Each row was made from one small tree. The marks that hang from a mark follow it in brackets, in alphabetical order. Every link used is in the known rows. Write each row's tree.
Known rows:
dutim[sapip]: [  7  34  16  13  -5  -5  -9 -20  14  -8 -33   2  -4  17 -17 -26  19   0
 -11   4  23  -1  -2  17 -18  19   3  19   6  -4   8  -1 -18  14   6]
sapip[mavev[samep]]: [ -7  12  15   6  -9  -5 -11 -22  15  -9 -16 -12  -7  20 -22 -20  -2  -3
  -4  -5  19 -10  -4   9 -18  30  20  12  26  -5   8   1 -11  17 -10]
zabare[nolen[lavi[mavev[samep]]]]: [ 16 -13  33  -5  -3  10 -22 -14  18  -4 -22  -4   2  13 -32 -18  12  -6
 -50 -10  43   4  -3   7 -30  -4  14  13 -26 -20  10 -11  -2  35   8]
samep[mavev teze]: [ 16  12  15  10 -10  18  -8 -16  13 -14 -14 -13   3  12  -7 -21  22  -8
 -20  14   7  -8   2  24 -11  20  19  16  10  -5   8  10 -10  13   1]
tuvir[dutim[sapip]]: [  6  29  12   5  -1   3  -9 -17  17  -3 -33  12 -25  15 -16 -23  16   2
   9  10  26  -5   2  12 -16   5   3  19  21  -2   9  -5 -14  16   6]
tuvir[dutim[labe samep sapip[mavev]]]: [ -4  22  13   8  -3  -7  -3 -20  15  -2 -28   6 -45  17  -4 -25  26  14
  45   2  25  10  -4  12 -20  10  11  18  47   0   4  -4 -13  13   1]
lavi[mavev]: [  3 -14  24  18   6  -2 -22 -24   8   0 -14   0  10  11 -21 -17  20   0
 -18   5  12  -3  -8  20 -30  14  22  14  10  -4  12  -2 -15  19   1]
nolen[lavi zabare]: [  9  29  26  18  -5  -3 -15  -2  19   7 -37 -30  22   8 -11 -22  11  -6
 -55  19  18 -13  -2  17 -32  17  13  19 -17 -19   6 -12 -22  22   4]
lavi[mavev[samep] nolen]: [  4 -31  27   5   2   9 -18 -16  10 -10 -20   7  -2  20 -27 -13  15  -2
 -13  -4  29  -3 -11  10 -16   6  18   6   6  -9  12  -5  -2  10  -3]
zabare[nolen[lavi[mavev[samep sapip]]]]: [  9 -24  37 -10   3  10 -16 -14  17  -3 -22 -16   6   7 -33 -18  -3  -3
 -46 -22  42  -6 -11   1 -40  12  10  14 -10 -21   7  -9 -11  34   9]
samep[mavev[lavi[nolen]]]: [ 12 -29  24  17  -5  13  -7 -21   9 -20 -21  10 -21  22  -6 -19  24   0
  -5  23   7  -9 -14  11  -6  14  20  14  -6  -2   5 -10  -3   6  -3]
labe[dutim[samep[teze] sapip[mavev]]]: [ -3  91   4   8  -5 -27   7 -22   9  -2 -29 -14 -15   5  -6 -24  16  -2
  25  -3  30  15  -7  36 -22  21  17  17   4   1   3  16 -15  17   2]
dutim[sapip[mavev]]: [ -6  50  18  11  -8 -16  -9 -21  14  -9 -27  -1 -15  18 -16 -27   9   5
   6   2  28   5  -4  15 -14  27  11  20  21   2   7  -2 -16  17   2]
nolen[lavi]: [ 12   9  20  16  -6   4 -10  -8  17   4 -30 -18  10  14 -20 -20  18   0
 -37  20  17 -10   0  17 -29  16  16  17 -15 -12   8  -7 -16  20   7]
tuvir[dutim[samep[mavev] sapip]]: [ -1  23   5   9   4  15  -2  -7   7 -15 -33  18 -42  12  -6 -26  30  -5
  31   7  19  12  -2   7  -3   4  11  21  21  -8   3  -1 -13   8   2]
zabare[nolen]: [ 14 -17  24  14 -15   2 -12 -16  16  -6 -26  -8  -6  25 -19 -21  15  -4
 -36   8  15  -3  -2  12 -20  17  12  17 -10  -9  11  -5 -10  29   2]
samep[mavev[sapip]]: [ -1 -19  17   9   0  19  -6 -14  10 -12 -12 -16  -4  14 -12 -23  12  -6
 -10   2   2 -15  -7   7 -23  39  18  18  35 -10   4   1 -23   9   0]
nolen[lavi[mavev] zabare]: [  7  20  34  18   8  -6 -26  -8  14  10 -27 -20  26   3 -14 -19  15  -5
 -49  11  26  -4  -7  20 -36   7  20  17 -12 -18   7 -14 -20  26   6]
teze[samep[dutim mavev[lavi sapip]]]: [  5 -28  16  -5  25  -2 -13 -34   4 -16 -17  -5 -27  -5   2 -27   9  -7
 -14   4  17 -18 -18  16 -40  17  23  18  41  -4   5   0 -15  10  -3]
zabare[nolen[lavi]]: [ 21  -5  28   9 -14   7 -11  -7  21   0 -33 -16   0  20 -23 -21  18  -2
 -51  14  27  -2   0  13 -26   8  13  19 -35 -15   9 -11 -11  33  10]
tuvir[dutim]: [  6  -4  12  15  -5   8 -11 -14  14   3 -24  -1 -16  17 -17 -18  13   1
   2  19   8 -15   0  12 -23   9  17  16  20  -4  11  -4 -13  15  -1]
nolen[lavi[mavev]]: [  9  -2  29  14   7   3 -21 -14  12   6 -20  -8  14   7 -23 -18  20   1
 -35  11  25  -1  -5  18 -35   5  23  16 -11 -11  10  -8 -14  22   9]
lavi[mavev nolen[zabare]]: [  5 -14  35  20   4  -7 -25  -9  10   0 -27  -9  12  16 -12 -16  17  -2
 -25  11  21  -2 -14  16 -22  10  21  12  -1 -10  10 -13 -11  16  -1]
samep[dutim teze]: [ 20   7  17   5   0   2 -18 -27  20  -1 -26 -14  13  -3 -12 -21  16  -6
 -30  17  17 -16  -3  33 -23  13  23  17  14  -1  14  12  -7  17   7]
zabare[nolen[lavi[mavev]]]: [ 16 -22  37   7  -1   5 -23 -12  15   2 -24  -7   5  13 -27 -19  20   0
 -48   6  35   7  -5  15 -31  -2  20  18 -30 -14  11 -12  -7  37  13]
mavev[sapip]: [  0  -9  21  14  -1   5  -5 -19  12  -2 -22 -22   9  11 -18 -20   2   1
 -12   2   4 -21 -10  11 -34  39  12  16  22  -8   8   1 -25  15   0]
sapip[mavev]: [ -7   9  18  17  -8 -10 -11 -20  13  -3 -17 -15  -6  20 -15 -22   5   2
   0  11  12  -6  -6  17 -19  33  26  16  23   0   9  -1 -15  18  -4]
sapip[mavev[lavi]]: [ -4  14  23  22  -3 -19 -10 -37  10  -6 -17  -5 -12  12 -11 -21  -1   7
   3  14   8 -12 -14  18 -26  28  22  18   2   5   7  -6 -13  21  -8]
lavi[nolen[zabare]]: [  8   1  27  22 -10  -3 -12  -3  15  -3 -38 -19   6  22  -9 -18  14  -3
 -26  19  14 -10 -11  13 -15  19  13  14  -6 -12   8 -11 -14  14  -3]
dutim[labe samep sapip[mavev]]: [ -4  21  17  15  -7 -14  -2 -24  13  -8 -28  -4 -24  19  -5 -26  28  11
  26  -5  22  13  -7  17 -22  25  10  18  29  -2   4  -1 -17  14   1]
mavev[sapip[dutim[labe samep]]]: [  2   1  16  21   3  17   0 -22  16   3 -30 -26   8   9   4 -21  38   9
  17   3  -6 -15 -13   9 -41  28  10  13  21  -6   3   1 -32   4   3]

Which tree is each row?
[  3  44  14  19   5   8   4 -19  13  -2 -37 -35  21  -5   1 -20  18   3
  12   7   3 -11 -16  18 -35  27  12  15  -8  -2   6  14 -27   7   2] : mavev[sapip[dutim[samep[teze]]]]
[ 20  17  11  16  -4  33  -2 -18  17  -9 -23 -19   3   9  16 -23  60   1
  11  15  -3   0   0  22 -17  10  18  13  13  -3   3   9 -16   2   3] : sapip[dutim[labe samep[mavev teze]]]
[ 10 -12  18   9  -1  40  -8 -18  21  -5 -13 -21   6  16   4 -25  44   4
   3   5  -5 -21  -4   4 -27  30  15  13  48  -4   1  -3 -26   1   6] : samep[mavev[sapip[dutim[labe]]]]
[ 11 -43  27  -3  14   8 -28 -22  15  -7 -24  15  -2   8 -27 -16  19  -7
 -17  -2  38  -6 -12  15 -15  -2  27   8  20  -6  14  -2   4  10   3] : lavi[mavev[samep[dutim]] nolen]
[  5   2  20  25   9   8   1 -39  12   0 -31 -18   2   3   9 -21  32  14
  21   5  -9 -21 -22   9 -48  24  10  14   3  -1   1  -4 -29   5   0] : mavev[lavi sapip[dutim[labe samep]]]
[  1  21  13 -13 -12   6  -9 -26  25  -7 -19   8 -40  22 -15 -24  11   8
  29 -12  35  -6   4   5 -16   9   4  13  66  -3   4  -6  -7  15   0] : tuvir[dutim[labe sapip[mavev[samep]]]]
[  9  41   7  19   1  24  -2 -12  10 -11 -30 -16   7   2   7 -23  45  -6
   7  18   0   3  -5  21  -8  11  20  15  -7  -2   5  11 -16   3  -1] : sapip[dutim[samep[mavev teze]]]
[ -4  15  31  12  -7 -18 -12 -24  14 -13 -31 -12 -13  17  -8 -19 -11   0
 -10   3  25 -14 -20   7 -17  21  15  11  -2  -7   3 -15  -6  16 -14] : sapip[mavev[lavi[nolen[zabare]] samep]]
[ 11  -1  31  26  -4 -15 -13 -20  12  -6 -38 -10   0  16  -3 -17   7   1
 -23  22  11 -16 -19  16 -22  16  11  15 -23  -8   5 -16 -12  15  -6] : mavev[lavi[nolen[zabare]]]
[ 11 -22  16   8  -6  21   4 -19  12 -12 -14 -27  -5   6   5 -20  27   1
   9  -4  -3  -9  -9  20 -28  32  15  16  39 -11   2  13 -19   8   2] : dutim[labe samep[mavev[sapip] teze]]
[ 16   0  22  -9  12  -1 -11 -47  19 -11 -25 -14   7 -16 -13 -19 -15  -6
 -22  -7  19 -34 -18  23 -39  21  12  14  15  -4   7  11  -8  16   1] : mavev[lavi samep[dutim teze] sapip]
[  2 -44  15  14   0  22   0 -16   9 -10 -14 -17 -14  14  -1 -21  33   0
  12  -3  -5  -8 -11   9 -31  35  17  16  46 -15   1   3 -24   5   0] : dutim[labe samep[mavev[sapip]]]
[  7   8  27  20   5   9  -4 -28  16  -6 -37 -11   4  10  -3 -19  15  11
   7  18   7 -23 -24   5 -32  22  10  12 -19   4   5 -11 -19   4   2] : mavev[lavi[nolen] sapip[dutim]]
[ 10  24  13  -9   5   3 -16 -26  21 -12 -36  12  -6   5 -23 -27  14 -12
 -20  -9  37  -7   0  16 -13   8   7  15  26  -7   9   3  -8  12   7] : mavev[samep[dutim[sapip]]]
[ 10   3  29  13  -6  -7 -11 -22  14 -13 -37  -7  -2  16  -9 -16   0  -6
 -25   7  19 -20 -17   8 -20  13   5  10 -19 -15   5 -15  -8  13 -11] : mavev[lavi[nolen[zabare]] samep]
[ 17  -9  23  -2  14  10 -11 -40  15 -14 -18  -9   0 -15  -2 -24   4  -6
 -13   9  10 -26 -17  24 -28  24  23  20  23   0   5  10 -10  14   6] : samep[dutim mavev[lavi sapip] teze]
[ 21  10  18   3  -6  41  -7 -23  25  -7 -11 -30  15   6  10 -24  37   5
   1   7  -2 -20  -2  15 -28  26  12  13  36  -1   1   7 -21   4   8] : samep[mavev[sapip[dutim[labe]]] teze]
[ -3 -14  11  -1   7   8  -5 -11   3 -16 -13 -21 -20  14  -4 -25  12  -7
 -11  -1  12  -9  -7   7 -33  28  17  16  44 -11   5   3 -23   9  -6] : teze[samep[mavev[sapip]]]
[  8  49  11  10  -3   7   2 -13   7 -21 -32   0 -14   5  -1 -26  28  -8
   6   3  19  14  -4  24  -6  15   8  21  -1  -8   4  12 -13  10   4] : dutim[samep[mavev teze] sapip]
[ 25  -9  24  -5   2   1 -13 -37  20 -15 -33   4  -4  -1 -12 -16   3  -5
 -18  11  29 -21 -16  25 -18   2  16  11 -11  -1  11   5   8  11   0] : mavev[lavi[nolen] samep[dutim teze]]
[  3 -11  32   9   3   0 -23 -10  12  -6 -27  -5   9  15 -18 -14  10  -8
 -28  -5  29  -5 -13   9 -17   7  15   7   4 -17   8 -11  -8  14  -6] : lavi[mavev[samep] nolen[zabare]]
[  7 -40   9  14  -4  25  -5 -11  11  -6 -16   4 -38  20   0 -20  43   0
  28  12  -2  -2   0   9 -19   6  22  16  47 -11   4  -2 -11   7  -2] : tuvir[dutim[labe samep[mavev]]]
[  5 -31  16  19   5  14   0 -14   3 -17 -31  19 -50  16  -2 -16  26   1
  33  25   7  -2 -17   6  -7  -1  23  15  -4  -4   4 -10  -1   5  -7] : tuvir[dutim[samep[mavev[lavi[nolen]]]]]
[ 14 -23  19  12  12  10 -20 -35  12 -12 -17  13 -13   1  -6 -26  23  -9
 -17  19   9 -17 -10  20 -17  11  29  18  17  -1   6  -3  -8  13   1] : samep[dutim mavev[lavi]]
[ 10   1  28  21  -9   5  -9 -33  21  -4 -24  -7 -13  23   5 -21  35  21
  24  24  11 -11 -16  12 -21  13  20   9   5  11   4 -16  -8   6  -1] : sapip[dutim[labe] mavev[lavi[nolen]]]
[  5 -25  27   4  -1   1  -1 -30  13 -16 -30  -5 -11  14 -19 -14  -9   3
  -3  -4  18 -26 -23   2 -29  27   5  10  -3  -8   5  -7 -10   9  -6] : mavev[lavi[nolen] samep sapip]
[  1  -7  22   6   4  -2  -4 -38  12 -11 -22  -9   0   6 -18 -17 -12  -2
 -11 -12   8 -31 -18   6 -41  32   5  13   8 -10   4  -2 -19  15  -6] : mavev[lavi samep sapip]
[ 20   3  24   4 -11   0  -3 -33  16 -18 -30  -5  -5  12 -13 -13   1   0
 -12   9  22 -18 -15  20 -19   9   6   8 -27  -4   8   1   3  11  -5] : mavev[lavi[nolen] samep[teze]]
[  9   3  12  29  -2  16  -5 -19  15   3 -32 -15   5  16   4 -21  55   7
  12  13  -4  -5  -6  16 -29  13  15  12   7  -4   5  -1 -25   4   2] : sapip[dutim[labe samep]]
[  1   3   8   5   4  19   4 -11   7  -9 -22 -16 -23  -1  -2 -20   8  -4
  26   6   5  -9 -10  14 -23  19  17  19  28  -8   4  12 -14  11  -2] : tuvir[dutim[samep[mavev[sapip] teze]]]
[  2  -5  33   7   0  -7  -5 -23  14 -13 -36 -19   0  10 -10 -16 -15  -3
 -21  -5  18 -28 -25   3 -32  28   1  11  -4 -16   2 -13 -16  12  -9] : mavev[lavi[nolen[zabare]] samep sapip]
[ 17  -8  16  19 -12   3  -3 -24  15  -2 -26 -24   1  11   0 -16  32   4
   0   9   1  -4  -5  30 -30  17  12  13   9  -8   8  11 -13  12   1] : dutim[labe samep[teze]]
[ 10  70  -1   5  -3   1   6 -14   6 -12 -25  -3 -17   5  -1 -25  34 -13
  10  -1  23  14  -1  33 -13  13  14  17   1  -8   0  16 -14  10   5] : labe[dutim[samep[mavev teze] sapip]]
[ -4   1  16  -2   3  -3 -19 -27  19  -7 -19  -6  -6   8 -22 -23   2  -8
  -9  -2  28 -13  -5  14 -15  23  28  12  42  -2  10   3  -6  16  -4] : sapip[mavev[samep[dutim]]]
[  5   2  26  -7   6   5 -13 -30  13  -7 -11 -19  20  -4 -22 -15  -8  -3
 -18 -22  22 -15 -13  17 -40  22  11  11  21  -9   9  11 -13  18   0] : lavi[mavev[samep[teze] sapip]]
[  6 -29  19  28   2   6   1 -18   1 -21 -30  10 -29  17  -2 -18  30  -1
  14  20   7   3 -21  12  -8  15  22  16 -19  -6   3  -7  -7   4  -7] : dutim[samep[mavev[lavi[nolen]]]]
